Each row comes from the steps of one path. Every step used is in the known rows, and no mark comes twice. Write the path behind each row, first mark first.
In the rows, zero is written as 128.
Known rows:
W > L > V > Q > M > G: [109 122 129  87 133 139 176 170 162  87 102 132 114 122  89 127 150 131
  97]
L > V > G > M > Q > W > H: [117 167 128 112 149 162 186 163 152  77 101  99 108  91 115 135 142 145
  84]
L > V: [110 135 126 112 127 165 168 157 150  81  89 135 101 100  96 150 153 128
  89]
V > Q > M: [107 166 102  66 147 159 177 163 158  80 128 114  96 125 122 143 106 116
 118]
M > Q > W: [117 135 109  72 168 159 191 156 155  82 143 107 112  91 112 105 134 103
  91]
S > V > Q > M: [103 185  98  84 121 154 155 156 152  96 129 101  87 144 159 135  72 113
 109]
V > L: [108 182  84  91 124 171 195 146 154  96 104 126  87 132 138 135 110 133
  98]
Q > W > H > M > G: [125 107 112  74 155 128 159 144 149  88 128 100 120  80  61 121 132 108
  41]
H > M > Q > W > L > V: [121  93 123  79 162 128 191 143 143  97 138  97 130  95  68 109 170  97
  64]
S > V > G > M > Q > W > H: [112 203 108 104 132 157 171 146 146  99 130  77  91 119 173 117  80 128
  87]
M > G > V: [106 167 142  97 127 140 144 126 146  68 125 133 116 107 148 125 144  96
 111]
S > V > G: [101 203 105 110 115 170 167 142 141 105 111  96  77 133 176 133  75 134
 103]
Q > W: [112 139 101  77 146 164 159 165 162  86 126 116  98  95 101 135 123 117
  78]
W > L > V > G > M: [107 151 128 118 120 162 187 161 154  96  92 121  99 114 114 139 159 146
  96]
H > M > Q > W > L > V > G: [118 113 124  81 166 135 199 146 140  98 135  87 127  99  82 110 158 112
  69]
L > V > Q > W > H > M > G: [118 122 122  92 151 133 174 162 151  84 105 113 118 101  72 132 128 133
  60]
L > V > Q > M: [108 151 118  92 140 159 171 174 159  75 101 123 105 115 100 152 131 131
 105]
W > H > M > G > V > Q: [120 133 124  94 143 116 176 117 131  87 126 105 124  96  87 123 142  98
  58]
G > V > Q > M: [100 196 111  86 134 149 159 152 154  68 136 115 112 118 144 146 136  98
 118]
G > V > Q > W > L: [100 179 102  91 134 146 171 163 160  83 136 117 110 114 131 130 136 109
  91]
H > W: [115 117 107  96 139 163 182 122 144 101 133  96  94 103  87 134 144 109
  86]
M > G > V > Q > W: [105 177 128  83 140 138 150 143 154  69 134 124 115 115 149 120 117 107
 107]

Which path is each row?
[114 137 106  99 146 154 183 178 158  84  97 119 104  98  78 141 125 143
  64]
L > V > Q > W > H
[115 132 117  83 166 155 207 171 157  89 126 102 117  98 102 102 147 127
  85]
M > Q > W > L > V > G
[118 163 120  85 149 162 173 143 157  77 147 105 102 101 146 120 140 101
 108]
G > M > Q > W
[106 190 124  96 123 143 158 129 150  72 119 132 114 126 161 122 127 109
 110]
M > G > V > L
[112 112 110  89 137 154 167 181 169  93 108 124 109  96  71 130 155 131
  64]
Q > W > L > V
[109 133 110  91 142 159 173 184 166  94 104 112 106  99  86 131 143 145
  69]
Q > W > L > V > G
[110 181 135 117 140 171 187 153 146  78 100 109 101 107 143 140 143 141
 114]
L > V > G > M > Q
[108 163 141  72 137 136 126 142 157  57 133 118 128 108 128 136 147  87
 121]
Q > M > G > V
[114  98 107  98 133 154 193 128 150 113 132  99 100 109  70 122 161 113
  78]
H > W > L
[104 181 110  80 124 145 147 150 152  91 130 105  93 147 163 125  68 113
 114]
S > V > Q > M > G
[110 148 131 112 134 159 201 158 152  94 103 116 106 111 118 124 164 139
  99]
W > L > V > G > M > Q
[122 140 117  95 134 117 176 114 134  88 118 107 126 100  90 123 146 103
  54]
W > H > M > G > V > L
[106 168 125 115 134 174 181 160 146  84  84 119  95 105 119 151 133 151
  97]
L > V > G
[109 146 108  96 144 162 176 179 160  83 102 124  99 109  98 143 121 142
  84]
L > V > Q > W
[109 203 124 100 146 176 199 136 143  84 128  97  90 113 176 128 120 129
 128]
V > G > M > Q
[113 141 135  64 143 145 135 148 158  65 126 120 116 109 113 134 133 100
 118]
Q > M > G
[102 186  95 100 115 161 171 148 146 106 121 110  76 142 166 129  69 122
 101]
S > V > Q
[112 159  89  88 131 138 166 151 145 110 132  89  94 127 125 123  71 118
  58]
S > V > Q > W > H > M
[103 181  89  88 125 157 161 162 155 103 129 102  81 137 157 126  62 125
  88]
S > V > Q > W
[117 126 110  95 151 142 182 168 151  89 104 110 112  99  67 141 132 135
  56]
L > V > Q > W > H > M
[118 143 128  95 144 154 178 156 161  83 133 111 110 101 125 118 162 111
  98]
G > M > Q > W > L > V
[117 111 116  81 162 149 197 169 160  88 130 113 119  93  87 101 160 112
  79]
M > Q > W > L > V
[111 176 130 108 148 170 180 163 154  78 106 102 104 102 135 137 139 143
 102]
L > V > G > M > Q > W
[125 110 111  96 140 133 184 123 133  97 116 105 111  84  60 135 151 103
  45]
W > H > M
[116 191 116  94 157 166 196 145 148  83 129  85  98  98 147 123 117 132
  98]
V > G > M > Q > W > H
[116 168 126  96 138 164 182 129 147  80 139 114  97 106 157 123 148  99
 122]
G > M > Q
[128 104 116  90 157 130 204 118 129  94 130  98 121  80  64 116 158  93
  51]
W > H > M > Q
[114  97 125  88 143 138 180 144 156  98 124  98 118 120  63 122 156 122
  88]
H > W > L > V > Q > M > G
[106 208 120 107 129 180 178 138 145  86 115 101  80 116 172 147 114 138
 122]
V > G > M
[105 165 128  83 137 132 157 149 157  76 133 126 118 117 138 113 128 110
 101]
M > G > V > Q > W > L
